Every row comes from one small tree of marks. Brackets hold a mark, then the marks that hang from it, in alphabetical order. Every link used is in the known rows. Which tree was each row made from?
Known rows:
(fipen (redur (kifuru lugi) (renizo roveb))): [ 2.71 -5.77  0.64 -0.29 -2.83 -1.41  0.80  2.29  0.52  0.18  1.99 -0.49
  3.77 -0.70  0.73 -1.20 -4.27  3.47  2.16 -2.48 -0.93 -1.56  0.81 -1.68
 -1.73]
(redur renizo): [-0.13 -5.64  0.45 -1.90 -4.01 -0.99  4.43 -0.37  0.01 -0.44  0.43  5.56
 -0.28 -0.27  2.96 -0.73 -4.75  5.83  2.76 -3.63  0.02 -2.18  3.52  2.79
 -1.32]
(roza (novep (fipen (redur kifuru renizo)) zepur)): [ 1.14 -0.50 -0.09 -0.36 -1.87 -0.60  2.01  1.32 -1.13  1.95  0.14 -1.04
  0.46  0.59  1.05 -2.49 -3.80  3.98  1.21 -2.69  0.32 -0.69  1.47  0.68
 -2.13]
(mivud (redur (kifuru lugi))): [ 1.55 -7.79 -0.76 -0.22 -3.89 -0.09  1.72  1.67 -0.32 -1.24  1.43 -3.58
  1.84 -1.89  1.95 -0.82 -3.76  2.10  2.87 -1.92 -0.54 -2.02  1.61 -0.48
 -2.01]
(zepur (novep fipen roza)): [-1.69 -2.85  0.01 -1.91 -2.49 -0.74  2.51 -1.19  3.57 -0.70  0.62  3.01
  2.08 -0.85  4.05 -0.99 -2.51  3.99  3.90 -1.27  0.31 -0.17  2.48  2.24
  0.26]
(zepur (novep (fipen (redur (renizo roveb))))): [ 1.66 -1.88  1.49 -1.70 -2.67 -2.05 -0.16 -0.83  1.73  0.82  2.47  4.33
  2.17 -0.12  2.84 -3.00 -2.53  3.05  2.88 -1.27 -0.22 -0.63  2.33  0.13
 -1.03]
(kifuru lugi (redur (renizo roveb))): [ 1.71 -6.25  1.43 -0.80 -4.93 -1.75  0.80  1.04  1.55 -0.15  2.93 -0.31
  1.86 -0.13  2.43 -1.10 -2.60  3.57  3.55 -2.29 -0.78 -1.84  2.05  0.11
 -2.31]
(novep (fipen (redur (kifuru lugi))) roza zepur): [-0.45 -2.70 -0.76  0.41 -1.47 -0.04  1.83  2.46  2.00 -0.77  0.51 -9.15
  4.56 -1.49  1.28  0.80 -2.51  2.62  2.88 -1.93 -0.73 -0.92 -0.24 -1.10
 -0.90]
(renizo redur): [ 1.35 -5.75  0.69 -2.10 -4.19 -1.07  2.66 -0.28  1.16 -2.26  1.10 -2.56
  0.26  1.61  3.50 -0.87 -2.68  2.59  3.68 -2.59 -0.01 -1.48  3.72  0.24
 -1.88]
(zepur (novep (fipen redur) roza)): [-0.20 -1.97  0.15 -1.09 -2.29 -0.97  1.90 -0.96  3.67 -1.65  0.52 -0.66
  2.48 -0.69  3.67 -1.47 -1.11  0.87  3.52 -1.58  0.15 -0.25  2.34 -0.19
 -0.32]
(roza (novep (fipen redur) zepur)): [ 0.78 -0.59  0.12 -1.26 -3.82 -1.14  2.29 -0.92  1.43  0.89  0.41 -4.58
  0.81  0.97  3.80 -3.36 -2.51 -0.76  2.71 -2.02 -0.26  0.11  2.65 -0.19
 -2.42]
(kifuru redur): [ 1.01 -6.04  0.24 -1.25 -5.26 -0.99  3.96 -0.33  1.09 -1.22  1.16 -0.66
 -0.81  1.02  3.55 -0.53 -2.09  1.55  3.90 -2.75 -0.09 -1.37  3.30 -0.02
 -2.60]
(lugi (kifuru (redur renizo))): [-0.02 -6.05 -0.17 -0.93 -3.75 -0.92  4.01  0.73  0.14 -0.28  1.42  2.39
 -2.25  0.41  1.52  0.48 -2.84  4.93  2.63 -3.27  0.57 -2.82  3.77  1.87
 -3.44]
(zepur (novep fipen)): [ 0.11 -3.66  0.07 -2.41 -3.08 -1.22  2.03 -1.74  2.01  0.98  1.00  4.87
  1.75 -0.86  4.42 -2.28 -3.66  2.83  3.57 -0.88  0.07 -0.48  3.27  1.39
 -0.78]
(kifuru lugi (redur renizo)): [ 1.33 -6.86  0.57 -0.48 -4.39 -1.04  2.04  1.14  0.95 -0.61  1.10 -0.53
  1.01 -1.10  2.60 -0.73 -2.70  3.25  2.94 -3.21 -0.26 -2.81  2.87  0.59
 -2.51]
(roveb renizo): [-0.08 -5.79  0.29 -2.46 -4.27 -0.74  5.78 -0.58  0.48  0.44 -0.84  4.94
 -0.47  0.27  3.21 -1.76 -4.52  6.97  2.88 -5.00  0.17 -1.54  3.50  1.29
 -0.77]
(fipen (novep zepur) redur): [ 1.50 -1.99  1.51 -1.54 -4.15 -1.94  4.15 -0.97  1.73 -0.80  1.14 -2.56
  2.46  2.98  3.23 -2.02 -3.22 -0.58  2.32 -3.49 -0.15 -0.25  3.53 -1.38
 -2.22]
(roza (novep fipen zepur)): [-0.74 -1.47 -0.10 -2.03 -3.93 -0.94  2.83 -1.25  1.18  1.73  0.73 -1.00
  0.53  0.83  4.23 -2.81 -3.88  2.30  3.17 -1.72 -0.12  0.19  2.84  1.98
 -1.81]
(mivud (redur (kifuru lugi) renizo)): [ 1.40 -7.31 -0.34 -0.01 -3.17  0.04  1.63  2.28 -1.45 -1.09  1.33 -0.55
  1.01 -2.32  0.95 -0.64 -4.14  5.08  1.99 -2.90 -0.19 -3.04  1.66  1.05
 -1.82]
(kifuru lugi redur): [ 1.57 -7.24  0.18 -0.67 -5.12 -1.07  2.31  0.54  2.28 -0.95  1.28 -3.43
  1.66 -0.58  3.62 -0.84 -2.26  0.09  3.77 -2.30 -0.61 -1.76  2.82 -0.84
 -2.73]
(novep roza): [-1.74 -5.23 -0.04 -1.66 -4.15 -0.56  5.09 -0.52  2.71 -2.34  0.14  0.77
  0.89  0.14  3.69  0.34 -3.07  4.00  3.93 -3.13 -0.09 -0.83  2.72  2.25
 -0.46]
(zepur (novep (fipen redur))): [ 1.48 -2.88  0.26 -1.59 -2.81 -1.43  1.43 -1.43  2.28  0.08  0.73  1.35
  2.14 -0.65  4.04 -2.73 -2.23 -0.34  3.14 -1.23 -0.06 -0.59  3.05 -1.14
 -1.37]
(fipen (novep roza) (redur (renizo roveb))): [ 0.09 -1.74  2.24 -1.47 -3.53 -2.09  2.58 -1.06  3.11 -2.02  1.39  0.92
  3.19  2.29  1.91 -1.70 -2.20  4.13  2.75 -4.03 -0.12 -0.52  2.38 -0.53
 -0.23]
(novep fipen): [-0.91 -4.40 -0.60 -2.37 -3.92 -0.73  3.26 -1.62  1.04  0.38  0.07  1.38
  1.14 -1.37  3.83 -1.30 -3.82  4.28  3.97 -1.99 -0.53 -1.40  2.70  0.94
 -0.88]

Write each row's tree:
[ 0.37 -1.58  0.84 -0.46 -2.38 -0.94  4.41  1.10  1.90 -1.77  0.57 -4.19
  2.99  3.14  1.16  0.03 -2.99  2.37  2.04 -3.67  0.34  0.20  1.54 -1.00
 -1.02] : (fipen (novep roza zepur) (redur kifuru))
[-0.26 -1.20  1.43 -1.07 -3.67 -1.44  4.47 -0.53  3.29 -2.53  0.85 -4.67
  2.56  3.03  2.90 -0.65 -2.11  0.64  2.68 -3.90  0.07  0.05  2.75 -0.58
 -1.10] : (fipen (novep roza zepur) redur)
[-1.84 -0.69  0.39 -0.58 -2.12 -0.51  3.20  0.48  1.14 -1.62  0.48 -3.78
  0.88 -0.49  1.89  0.37 -1.81  5.08  2.75 -3.45 -0.08 -1.63  1.53  1.97
 -0.80] : (novep (fipen (redur renizo)) roza zepur)
[ 1.29 -6.64  0.59 -1.13 -3.19 -1.24  1.41  2.06  0.20  1.18  2.10  3.44
  3.54 -0.91  1.13 -0.66 -5.62  6.61  2.64 -2.10 -0.76 -1.48  0.98  0.74
 -1.08] : (redur (kifuru lugi) (renizo roveb))
[ 0.34 -5.56  0.72 -1.28 -4.31 -1.62  2.65  0.65  0.73  0.23  3.09  2.66
 -1.28  1.39  1.38  0.18 -2.61  5.14  3.23 -2.37  0.10 -1.87  2.98  1.65
 -3.26] : (lugi (kifuru (redur (renizo roveb))))
[ 2.33 -7.11  0.30 -1.18 -2.19 -0.28  2.10  2.66  0.19 -0.16 -0.29 -2.77
  2.24  0.27  1.00 -1.43 -3.89  7.44  2.22 -4.06  0.17 -2.26  2.09 -1.31
 -1.18] : (roveb (renizo (redur (kifuru lugi))))
[ 1.74 -5.89  0.43 -1.75 -2.55 -0.21  3.74  1.83 -0.92 -0.39 -0.52  0.21
 -0.24  1.96  0.92 -1.05 -3.80  8.80  2.39 -4.64  0.69 -1.79  2.61 -0.31
 -1.03] : (roveb (renizo (redur kifuru)))
[ 1.92 -2.26 -0.67 -0.03 -2.37 -0.66  0.48  1.50  1.13  1.98  0.32 -7.06
  3.63 -0.54  2.12 -2.92 -3.57 -0.32  1.97 -1.31 -0.56 -0.17  0.97 -1.93
 -2.45] : (roza (novep (fipen (redur (kifuru lugi))) zepur))
[ 0.99 -3.52 -0.59  0.11 -0.81 -0.44  0.14  1.51  3.46 -0.49  0.31 -3.25
  5.30 -2.20  1.98 -1.00 -2.17  1.39  2.74 -0.94 -0.14 -0.54  0.59 -1.62
 -0.35] : (zepur (novep (fipen (redur (kifuru lugi))) roza))
[-1.58 -1.18 -0.01 -0.81 -2.88 -0.49  3.52 -0.12  2.46 -1.76  0.65 -6.50
  1.55  0.03  3.00  0.23 -1.39  2.12  3.61 -2.52 -0.44 -0.57  1.48  0.63
 -1.04] : (novep (fipen redur) roza zepur)
[ 0.95 -1.80  0.03 -1.27 -3.25 -1.02  1.64 -1.30  0.55  0.75 -0.79  1.04
  0.40 -0.74  2.94 -4.11 -2.65  2.38  2.15 -3.05  0.04 -1.43  3.04  0.12
 -1.75] : (roza (novep (fipen (redur renizo))))
[ 2.31 -5.62  0.95 -1.81 -3.55 -1.22  1.33  1.34  0.31 -0.96  2.54 -2.05
  1.30  2.72  1.60 -0.47 -3.48  4.82  3.73 -1.40 -0.26 -0.29  1.70 -0.73
 -1.45] : (renizo (redur kifuru) roveb)
[-1.24 -1.03 -0.19  0.06 -0.96  0.09  3.18  2.28 -0.27 -0.72  0.28 -3.29
  1.09 -0.34  0.19  1.19 -2.81  7.08  2.13 -3.39  0.16 -1.43  0.32  1.48
 -0.64] : (novep (fipen (redur kifuru renizo)) roza zepur)
[ 0.57 -0.12  0.53 -1.01 -3.11 -1.10  2.07 -0.45  0.12  1.11  0.33 -1.59
  0.09  0.52  2.83 -3.33 -2.88  2.33  1.85 -3.05  0.10 -0.88  2.72  1.16
 -2.33] : (roza (novep (fipen (redur renizo)) zepur))
[ 0.78  0.40  1.39 -1.39 -3.59 -1.82  0.72 -0.50  0.75  1.71  2.16 -1.30
  1.08  1.44  2.58 -3.64 -2.83  2.56  2.51 -2.06 -0.41  0.13  1.94  0.78
 -2.06] : (roza (novep (fipen (redur (renizo roveb))) zepur))
[ 1.14 -5.04  1.57 -1.42 -5.07 -1.69  2.32  0.19  0.45 -0.48  2.80  2.50
 -0.68  1.49  2.42 -0.79 -2.44  4.95  3.68 -2.80 -0.23 -1.36  2.57  0.95
 -2.20] : (kifuru (redur (renizo roveb)))
[-0.89 -2.63 -0.74 -0.18 -1.17  0.14  2.77  1.37  0.14 -1.14 -0.78 -0.58
  1.44 -1.57  0.43  0.37 -2.53  7.24  2.42 -3.55  0.10 -2.01  0.62  0.43
 -0.12] : (novep (fipen (redur kifuru renizo)) roza)
[-0.17 -0.99  1.47 -1.24 -2.07 -1.60  0.26 -0.54  3.19 -0.88  2.11  2.55
  2.52 -0.12  2.48 -1.74 -1.34  4.22  3.25 -1.65  0.04 -0.29  1.55  0.97
  0.08] : (zepur (novep (fipen (redur (renizo roveb))) roza))
[-0.55 -0.70  1.90 -0.82 -2.81 -1.44  4.26  0.04  2.02 -2.29  0.72 -1.57
  1.85  2.58  1.82 -0.59 -2.45  3.47  1.83 -4.77  0.45 -0.93  2.82  1.05
 -0.95] : (fipen (novep roza zepur) (redur renizo))
[-1.73 -2.04  1.28 -1.86 -3.74 -1.26  5.14 -0.86  3.04 -1.56  1.04 -0.93
  2.27  2.80  3.21 -0.11 -3.52  3.60  3.12 -3.51  0.24  0.15  2.96  1.80
 -0.53] : (fipen (novep roza zepur))
[ 0.16 -2.05  0.05 -1.26 -3.50 -0.95  3.10 -0.53  0.89 -0.08  0.94 -4.56
  1.20  0.01  3.29 -1.01 -2.60  1.02  3.21 -2.25 -0.70 -0.97  2.20 -0.31
 -2.06] : (novep (fipen redur) zepur)
[-3.07 -1.99 -0.15 -1.63 -3.08 -0.31  4.11 -0.35  2.15 -0.86  0.79 -2.95
  1.19 -0.18  3.32  0.79 -2.86  5.24  4.06 -2.19 -0.26 -0.53  1.68  2.99
 -0.33] : (novep fipen roza zepur)
[ 1.64 -5.24 -1.18 -0.32 -2.34 -0.48  0.94  1.19  0.87  0.53 -0.18 -4.55
  4.35 -2.69  1.81 -1.31 -3.52  1.62  2.81 -1.64 -0.99 -1.81  0.88 -3.18
 -1.49] : (novep (fipen (redur (kifuru lugi))))
[ 0.75 -3.19  0.32 -0.72 -2.55 -0.92  4.02  0.30  2.30 -2.09 -0.57 -1.90
  3.24  1.94  1.36 -0.80 -2.84  2.66  2.35 -3.81  0.29 -0.33  1.86 -2.20
 -0.47] : (fipen (novep roza) (redur kifuru))
[ 0.38 -2.45 -0.47 -0.44 -1.02 -0.38  1.78  0.71  2.39 -0.79  0.15 -0.20
  2.78 -0.56  1.91 -0.73 -2.04  2.82  2.85 -1.50  0.44 -0.06  1.09 -0.69
 -0.19] : (zepur (novep (fipen (redur kifuru)) roza))
[ 0.11 -1.09  1.23 -0.20 -1.56 -0.85  4.16  1.63  0.71 -1.45  0.41 -1.35
  2.09  2.68  0.13  0.13 -3.42  5.46  1.22 -4.71  0.68 -0.83  1.65  0.40
 -0.83] : (fipen (novep roza zepur) (redur kifuru renizo))
[ 2.43 -4.02  0.41 -1.15 -3.15 -1.34  3.65 -0.05  0.87 -0.36 -0.09  0.14
  2.90  1.84  1.77 -2.09 -4.02  1.43  2.01 -3.52  0.07 -0.65  2.63 -3.16
 -1.53] : (fipen novep (redur kifuru))
[ 2.19 -1.42  2.16 -1.06 -2.77 -2.08  2.49  1.19 -0.31  0.70  2.61  0.88
  2.83  3.58  0.25 -1.47 -4.46  4.48  1.50 -3.37 -0.02 -0.16  1.60 -0.95
 -1.70] : (fipen (novep zepur) (redur kifuru (renizo roveb)))
[ 0.73 -6.04 -0.20 -0.54 -3.37  0.13  3.19  1.43 -2.55 -1.41  1.23  2.36
 -1.47 -0.73  0.92 -0.38 -3.98  6.38  2.11 -3.42  0.35 -2.55  2.21  2.05
 -1.69] : (mivud (redur kifuru renizo))
[ 0.10 -2.79  0.96 -1.35 -3.66 -1.47  4.14 -1.55  3.72 -2.84 -0.24 -2.11
  2.88  1.84  3.08 -1.41 -1.97  0.87  2.94 -4.04  0.01 -0.49  3.16 -1.51
 -0.61] : (fipen (novep roza) redur)
[ 1.11 -3.04  0.19 -1.05 -2.35 -1.02  0.97  0.83 -0.74  1.08  1.28  1.45
  2.02 -0.65  0.58 -1.35 -3.63  6.40  2.69 -2.28 -0.59 -1.37  0.56 -1.01
 -1.01] : (novep (fipen (redur kifuru (renizo roveb))))
[ 0.25 -3.12 -0.01 -1.34 -3.00 -0.87  2.47 -0.71  0.05 -0.19 -0.20  0.82
  0.58 -1.66  2.50 -1.66 -2.79  4.19  2.69 -3.21 -0.34 -2.49  2.59  0.11
 -1.35] : (novep (fipen (redur renizo)))
[ 0.12 -1.85 -0.05 -0.20 -0.23 -0.34  1.59  1.24  1.19 -0.62  0.04  2.58
  1.89 -1.03  0.94 -0.57 -2.40  5.69  1.98 -2.39  0.76 -1.12  1.17  0.93
  0.06] : (zepur (novep (fipen (redur kifuru renizo)) roza))
